Each row comes from the steps of one path. Every step used is in the known rows, and no mark comes twice. Write the path behind each row, first mark first.
Known rows
tedal -> tuvi -> pide -> pezo: [  7  16  32   3  16  20 -20 -19  35  11   3  50   2   9  22  21 -14  35
 -52 -53 -29 -14 -15  25  31  48 -20   7  23  42 -51  34 -17  47  30]
motod -> luni: [ 18  96  32   7   3  39 -21 -43  40 -14  21  45  10 -24  32  30  -2 -11
  13  -5   2  25   3   8  26   7 -34 -11   3  50 -48   5   4  69  19]
supi -> bifo -> rodoz -> lofa: [ 10  85 -16  19  37  27  20 -37  -7 -54   4  65  58  -6  36  43  10   3
 -25 -12  10 -15 -14  44  32  54 -17  27  19  14 -41   8   0  21  30]
fabi -> bifo -> rodoz -> tedal -> tuvi: [-19  29 -39  18  38  19  38 -28   1  -1 -26  32  45  11  25  45  16 -11
 -53   3 -10   3  21  60 -10  44 -33   1  24  10  -8  -4  15  40  51]
tuvi -> pide: [ 29  46  12   2   6  33  -9 -30  68 -35  23  48  12 -17  11  24 -10  16
 -19 -20  -4   9  -4  24  42  22  -6  16  37  47 -59  15   0  61  -8]
kogug -> lofa: [ 61  49 -11  16   9  49   3 -22  52 -45  38  51  23  -9  42  26 -11   3
  25  17   4  14 -17   3  50  34  -1  27   0  17 -35 -15 -10  55  29]
fode -> rodoz: [ 26  77  -7   2  24  59 -38 -22  52 -25  29  41  39 -10  13  21  -7   0
  11  -4 -28   9 -25  23   8   5 -35  25  19  36 -26   6 -15  43   7]
luni -> motod -> lofa -> rodoz -> fode: [ 46  64  -3  52 -15  39   1 -42  48 -37 -21  63   8 -19  78   6  -6 -39
  -1 -23   9 -19  22 -20  81  50 -31  17 -16  51 -36  14   5   8  46]
lofa -> rodoz -> tedal -> tuvi: [ 10  23  -7  50  20  30   5 -40  19 -18   9  35  18 -10  47  42  24 -22
 -23   8 -18   0  19  35  -9  31 -21 -21 -17  32  -8  28  19  18  86]
supi -> tedal -> tuvi -> pide -> pezo: [ 21  -2  47   3  22  -3 -32 -29  15  25  14  49   8   8  21  28 -15  40
 -45 -34 -19  -5 -31  34  14  61  -7  18  27  30 -58  25 -21  39  34]
motod -> lofa: [ 49  77  17   6   5  53 -18 -29  58 -18  17  56  21 -28  44  23 -17 -17
  -2 -11  12  -5 -20  13  54  43 -22  12  16  22 -53  22   6  70  18]
bifo -> supi -> tedal: [ 22  42   9   1  34  27 -10 -32   6 -13  54  25  28 -30  35  26  13 -16
  19   7   8  32 -46  36   1  32  -5  14  29  14 -29 -12  -6  34  23]
supi -> bifo -> rodoz: [-11  61 -10  29  35  30  13 -37  11 -40  -7  36  51   0  18  36   5 -14
  -3 -12  12   1 -23  32  24  29  -9  15  43  15 -42 -14  -9  30  25]
fabi -> bifo -> rodoz -> tedal: [ -8  47 -61  15  23  19  29 -35  16 -21 -16  25  53   6  17  49   2 -25
 -28  10  13   9   6  64  15  36 -27  19  38  25 -33 -15  12  46  29]
bifo -> fabi -> luni -> motod -> lofa -> kogug: [ 59  79 -36  21  46  57  45 -38  55  -1  16  37 -13 -31  72  16 -12 -15
  27  -7  20  -7 -31 -18  95  42 -31   1  10  31 -59 -51   9  33  34]
kogug -> lofa -> rodoz -> tedal -> tuvi: [ 49  12 -18  52  14  33  13 -33  25 -32  15  46  21 -10  64  40  17  -9
 -14  32 -11 -10  12  15  10  46 -14  -5 -38  21  -3  13   0  17  92]
kogug -> lofa -> motod -> luni: [ 68  71  16  30  12  31  -1 -23  44 -11  25  38   2 -22  51  38   0 -12
  38  12  10  10   4  -6  65  39 -25  11 -15  33 -36 -28 -20  38  54]
tuvi -> tedal -> rodoz -> bifo -> supi: [ 17  83 -26 -13  25  14  18 -12  20 -20  15  26  52 -37  23 -11  26  -6
 -45   7 -27  14 -13  26  11  -2   4  22  15  45 -20  30   2  29  27]
bifo -> fabi -> luni: [ 19  88 -22 -11  37  34  25 -51  42 -15  31  39  35  -8  47  38  -3   9
  20  -5  -2  38 -31  26  52  23 -35 -26  31  28 -33 -42  32  67  29]
fabi -> bifo -> supi -> tedal -> tuvi: [ -3  11  -4   6  51  26  28 -23  -2   8  14  31  24  -2  50  26  19   2
 -13  13  -7  24 -26  54 -22  69 -19   2  41  -2 -15 -11 -17  40  28]
supi -> tedal: [ 37  42  14  14  21  20 -20 -41  25 -14  44  39  25 -11  23  33  -3  -4
  23  12   4  33 -29  30  16  34   6  20  25  14 -47  -8   6  49  26]
rodoz -> tedal -> tuvi: [  6  37  11  14  18  20   5 -39  17 -13  24  46  21 -12  34  36  10  -1
 -21   5 -19  19  11  45  -3  28 -14  -7   1  32 -11  24  25  50  65]
luni -> motod -> lofa: [ 69  72  -2  16   8  53  -9 -33  66 -22   7  51  -5 -27  53   7 -24 -30
  29 -16   5 -12  -3  -7  77  27  -8  25   6  37 -51   7  -4  51   5]
rodoz -> fode: [  0  63  18  15 -11  21   2 -39  25 -39  16  61  38  -2  37  21  -3   4
 -15 -18  -1  37   4  16  43  41 -25  15  17  41 -27   2  22  43  40]
bifo -> supi -> tedal -> rodoz: [ 22  46  -8   0  43  34   7 -22  20  -6  43  31  46 -46  32  27  29 -17
  -3  10   0  16 -45   7 -25  21  -7  14  10 -10 -26  -1   9  30  23]
pide -> tuvi -> tedal -> rodoz -> fode: [ 21  76   1 -19  16  19   3 -25   6  -4  10  83  44   5  30  -7  30  18
 -51 -36 -51  24   2  14  28  22  11  58   0  37 -24  47  42  32  56]
pezo -> pide -> tuvi -> tedal: [ 39  52  17 -15  16  32  -9 -27  28  -8  28  44   0  -4  32 -16  -6  16
 -15 -35 -49  19 -14  49  53  43  20  37  32  73 -49  46   1  57  27]
tedal -> rodoz -> fode: [  0  67   1  14  -1  27  17 -28  40 -28   8  66  58 -18  29  21  14   4
 -34 -13  -9  21   7 -10  19  28 -24  19  -2  18 -25  13  37  37  42]
tedal -> rodoz -> bifo: [  0  78 -23  13  11  23   7 -15  45 -27   5  45  44 -25  19  11   1  -9
 -31   2  -1  11  -1   9  23   9  -5   1  17  26 -32  12  11  50  38]
supi -> bifo -> fabi: [ -2  67  -1   5  27  34  16 -51  42 -51  12  37  57 -18  49  25  -5  -6
   9  12  25  19 -29  46  51  35  -8  -6  58  38 -38  -5   0  39  22]
tedal -> tuvi: [ 11  41  20  17  29  43   3 -23  34  -9  25  47  16  -3  33  25   8   4
 -11 -13 -28  19   3  17   5  30 -14  -9   7  16 -15  10  11  50  43]
tuvi -> tedal -> rodoz: [ 54  67 -15   1  28  39   9 -32  52 -13  26  41  45 -17  12  12  19   5
 -23   6 -42   9  -5   3  16  -1  14  36  -1  27 -45  35  27  47  14]
bifo -> supi: [  8  59  -6   1  28  52   4 -21  29 -29  40  27  23 -31  37  22  10 -22
  10 -13   0  24 -28  28  16  20 -20   3  26  29 -19  -2  -4  43  20]
fabi -> luni -> motod -> lofa -> kogug: [ 62  69 -27  44  37  58  35 -37  40   1  21  44 -40 -17  57  26 -18  -9
  40 -12  11 -11 -27 -24  81  50 -18  20  -5  26 -78 -44  -2  42  35]
fabi -> luni -> motod -> lofa -> rodoz -> bifo -> supi: [ 35  92 -44  35  23  31  25 -37  13 -16 -11  36 -18 -27  86   8  -4 -37
  21 -18  12 -19 -19   7  71  39 -36 -21   0  52 -35 -27 -23  20  45]
luni -> motod -> lofa -> rodoz: [ 72  57 -21  51  11  63  -9 -35  67 -27  -5  42  -9 -26  66  11 -10 -54
  24 -13   3 -33   4 -15  70  32 -14   9 -12  39 -46  13  -9  21  28]
supi -> bifo: [  4  55   5  26  20  35   5 -50  28 -50  20  47  30  -3  32  32 -12   3
  18   4  14  11 -26  38  38  42   4  14  47  35 -57   4 -13  52  23]
kogug -> lofa -> motod: [ 71  33 -13  39  22  37  11 -13  53 -27  40  34  11  -8  44  37  -2 -12
  39  10   4  10  -6   7  70  55   0  34   5  13 -28 -31 -16  26  58]
supi -> bifo -> fabi -> luni -> motod: [ 20  79 -34  14  45  25  46 -72  29 -36   6  43  18  -3  67  26 -16   5
  54   1   7  18 -27  24  79  27 -12 -12  44  49 -50 -55  -1  39  15]

Which path is each row?
[ 13  80 -17 -38  21   9  14  -8  42  -8  -6  40  52 -30  39 -41   7   7
 -66 -20 -38  12  -4  42  56  24   9  11  40  74 -19  48  14  39  44] => pezo -> pide -> tuvi -> tedal -> rodoz -> bifo -> fabi
[ 41 114 -32  -8  16  14  22 -45  47 -13 -12  53  14 -23  78   0 -32 -13
  16  -9  17   4 -14  15 109  29 -34 -22  27  56 -40 -39   8  57  23] => rodoz -> bifo -> fabi -> luni -> motod -> lofa
[ 22  69 -32  37  48  51  29  -5   7 -31  26  46  24 -19  21  40  24 -11
 -39 -16   5 -11  -7  11  27  47 -22  37  -9   2 -35 -10  11   4  56] => bifo -> rodoz -> lofa -> kogug
[ 41  83 -39   1  42  36  35 -52  48 -16  23  35   9  -9  58  21  -9  -5
  50 -11 -10  28 -12   7  75   7 -22 -14  20  44 -30 -60  21  45  15] => bifo -> fabi -> luni -> motod
[ 36 111   6  22  36  21   3 -19   2  -3   6  46  27 -26  37  51  28 -25
 -19 -30  -4  -6  25  18  41  38 -52   5 -17  26 -19 -10  11   9  56] => bifo -> rodoz -> lofa -> motod -> luni
[-15  71  -1  18   6  17   8 -26  11 -31  -7  54  61  -1  21  27  17 -12
 -38 -32  -3  26  14  10  30  30 -34  19  17  24 -11 -15  23  25  41] => bifo -> rodoz -> fode
[ 17  30  34   6  18  29   0 -21  57 -15  15  56   7  -8  20  20   4  30
 -41 -29 -29   4  11  18  15  30 -10  -4  23  35 -35  22   1  54  13] => tedal -> tuvi -> pide
[  8  44  14  -4  16  47 -11 -17  37 -14  24  48  -3  -9  38   0 -15   1
  -1 -44 -21  16 -20  39  46  54   0  12  37  52 -41  24  -2  62  36] => pezo -> pide -> tuvi
[ 18  34  13   2   2  23 -28 -27  47 -10  11  43   9   2  13  27 -31  21
 -27 -47  -4  -9 -26  30  55  38 -16  27  37  57 -75  25 -19  54   8] => tuvi -> pide -> pezo
[ 51  55 -18  38  18  16 -13 -29  13 -19  -5  28   4 -44  76  -8   0 -58
  15   8  30 -21 -20  14  51  42 -10   7   8  43 -32  -1 -37  -2  41] => luni -> motod -> lofa -> rodoz -> bifo -> supi -> tedal
[ 42  33 -23  38  19  10   0 -19   0 -41  25  24  32 -27  65  12  15 -22
  10  40  30   9 -34  23  24  50  -2  10   3  23 -14 -23 -44   1  68] => kogug -> lofa -> rodoz -> bifo -> supi -> tedal
[ 24  59 -58  30  49  28  45 -10  13 -19  -7  37  37   6  33  54  11 -18
 -27 -19   2 -11  16  55  54  82 -32  34  27   5 -25 -21   1   7  47] => fabi -> bifo -> rodoz -> lofa -> motod
[ -1  58   2   1  21  -4  -9 -25 -10 -20  32  25  34 -28  34   9   6 -13
   0  13  22  34 -36  55  12  33  -2   5  40  31 -24 -11 -17  34  36] => rodoz -> bifo -> supi -> tedal
[ -2 100 -23 -21  19  29 -29 -19  51 -36   5  31  73 -24  28  -7 -10  -4
 -18   8  -5  18 -20  44  38  -2 -44  -3  46  59  -3  -1 -16  32  24] => fode -> rodoz -> bifo -> fabi
[ 22  73 -19   0  12  38 -36 -40  32 -31  30  37  47 -19  16  32  -7  -3
   0  16 -14   6 -19  48   1   1 -34  25  13  52 -23  21  -1  42  25] => fode -> rodoz -> tedal
[ 65  37 -29  51  13  56   3 -26  57 -48  24  41  19  -7  54  31   4 -18
  22  21   4  -6  -8  -7  46  41  -9  13 -20  18 -31  -9 -16  24  53] => kogug -> lofa -> rodoz
[ 20 115 -57 -10  36  22   1 -38  39 -19   2  37  32  -7  46  -4 -19   6
  27  -1 -21  21 -18  24  65  -9 -45  -8  32  70 -13 -54 -15  30  14] => fode -> rodoz -> bifo -> fabi -> luni -> motod
[-12  93 -22  -9  23  38 -28  -6  17 -32  19  27  49 -28  26  -2   1  -8
 -10  -3 -12  13 -32  44   5   4 -44  12  36  56  -2   3 -37  26  19] => fode -> rodoz -> bifo -> supi
[-11  18   4   3  19  -5 -13 -22   2  16 -22  39  32   5   9  40   3  14
 -86 -52 -19 -23   0  46   6  31 -36  13  16  44 -31  29  -2  28  49] => bifo -> rodoz -> tedal -> tuvi -> pide -> pezo
[ 61  29 -39  49   1  35   5 -43  35 -53  21  37  26 -16  55  44   3 -23
  13  39  13  -4  -2  21  36  36 -10  16 -24  33 -26   4  -3  22  72] => kogug -> lofa -> rodoz -> tedal
[ 52  69 -24  23  40  37  26 -11  39 -22  32  56  32 -31  37  45  23  -6
 -16 -13 -14 -13   8  10  36  51 -13  25 -16   1 -27  18  29   9  59] => tedal -> rodoz -> lofa -> motod
[-26  40  -2  28  37   8  23 -46 -19 -22 -15  42  54  -1  30  46  20  -5
 -42   0  -1  -3   1  56 -12  37 -15  -1  21  20 -16   6   7  23  62] => supi -> bifo -> rodoz -> tedal -> tuvi
[ 50  63  -1  40  10  62 -15 -34  61 -25   5  46  18 -26  56  27  -3 -41
  -3  -7  13 -25 -13   4  49  50 -28  -3  -4  22 -48  27   0  40  41] => motod -> lofa -> rodoz
[-35  69   5  30  10   7  22 -44  -8 -51 -23  59  67   6  28  30  10  -2
 -33 -20  16  16  -4  29  34  48 -23  22  39  28 -33 -14   4  15  39] => supi -> bifo -> rodoz -> fode
[-14  59 -22  27  24   8  16 -55  -7 -45  -6  35  58  -8  21  49   7 -18
 -16   7  23   0 -15  58  16  26 -10  16  36  31 -40  -2   4  31  43] => supi -> bifo -> rodoz -> tedal
[ 39  73 -24  28  48  27  15  -9  10 -19  18  43  37 -13  28  50  24 -24
 -18 -33  -8  -7  11  32  47  54 -27  28   0   5 -15 -13  17  -3  61] => bifo -> rodoz -> lofa -> motod
[ 13  26  22   2   8   7   2 -39  36 -19  14  54  11 -16  21  32   3  25
 -53  -9 -20   6  17  46   6  28 -13   0  16  51 -31  36  14  55  31] => rodoz -> tedal -> tuvi -> pide
[ 55   3  -4  39   5  20  13 -32  45 -38   5  53  10 -14  53  34  13  16
 -43  17  -9 -24  19  16  18  45 -13   3 -25  42 -22  26 -12  20  63] => kogug -> lofa -> rodoz -> tedal -> tuvi -> pide
[ 10  24  30   5  48  27   0 -22  -5   6  43  33  22 -23  44  22  28  -5
  -5   0 -16  28 -31  31 -27  40 -12  -5  15   0  -4  -2  -3  29  42] => bifo -> supi -> tedal -> tuvi
[ 45  99 -12  -8  26  54 -30 -24  34 -39  37  70  46 -16  29  27  -3  18
 -11  -5 -28  -6 -18  33  18  27 -43  37  -5  34 -25  30  -3  34  15] => fode -> rodoz -> lofa
[ 17  97 -48   3  27   7  32 -47  36 -23   5  36  14  -8  56   5 -18  -3
  29  -4   2  35  -3  25  88   6 -19 -23  35  62 -27 -59  10  44  31] => rodoz -> bifo -> fabi -> luni -> motod
[ 14  62  -8  12  17  -2  -5 -26  24 -11  19  46  48 -26  16  15   4  -3
 -20  21   7  20 -18  22   5  22   9   9  16   8 -39   1  11  40  42] => supi -> tedal -> rodoz -> bifo
[ 72 116   7 -16  47  20  -3 -18  -3  25  24  76  12 -17  44  19  39   4
 -33 -35 -51  -6  14  22  39  30  -6  45 -33  42 -32  55  29  16  72] => pide -> tuvi -> tedal -> rodoz -> lofa -> motod -> luni
[  7  34 -39   1  47  37  36 -23  20  -1  17  27  48 -24  35  32  18 -12
  -9  23  10  12 -38  27 -19  50 -13  19  37 -11 -39 -10  -6  39   9] => fabi -> bifo -> supi -> tedal -> rodoz
[ 67  55 -31  51  -1  40  -6 -51  49 -31  -7  40  -3 -34  66  25 -10 -58
  16   5  14 -33  13  12  62  29 -16  11 -19  54 -43  24   4  20  48] => luni -> motod -> lofa -> rodoz -> tedal
[ 26  94 -30 -20  21   7  20 -26  54 -26   1  33  75 -30  26 -14  15  -3
 -54  18 -22  19   1  24  43  -7   3   8  24  48 -22  24  26  36  29] => tuvi -> tedal -> rodoz -> bifo -> fabi
[ -1  32   8   4  24   4   8 -25  23 -11  -7  45  36 -13   9  38  23   7
 -79 -25 -21  -5  20  38  -7  16 -25   2  14  35 -14  16  16  34  33] => bifo -> rodoz -> tedal -> tuvi -> pide
[ 45 -13  -6  39   1  11  -7 -30  24 -14  -8  49   9   4  54  38  -8  22
 -53  -9 -10 -43  -4  24  32  60 -25  16 -23  52 -37  38 -30  14  78] => kogug -> lofa -> rodoz -> tedal -> tuvi -> pide -> pezo
[ 43  57   5  32  20  65   4 -17  52 -15  26  42  -1 -32  38  24  -9 -22
  -6  -1  29 -12 -30  -2  52  57 -19  26   9  14 -66   8  -3  45  43] => motod -> lofa -> kogug
[ 46  92 -26  27   8  30  34 -62  42 -21 -24  64  24 -18  98  12  -1 -24
   5 -21   8  -3   4 -16 102  54 -57 -20  -8  51 -27 -32  26  17  51] => bifo -> fabi -> luni -> motod -> lofa -> rodoz -> fode
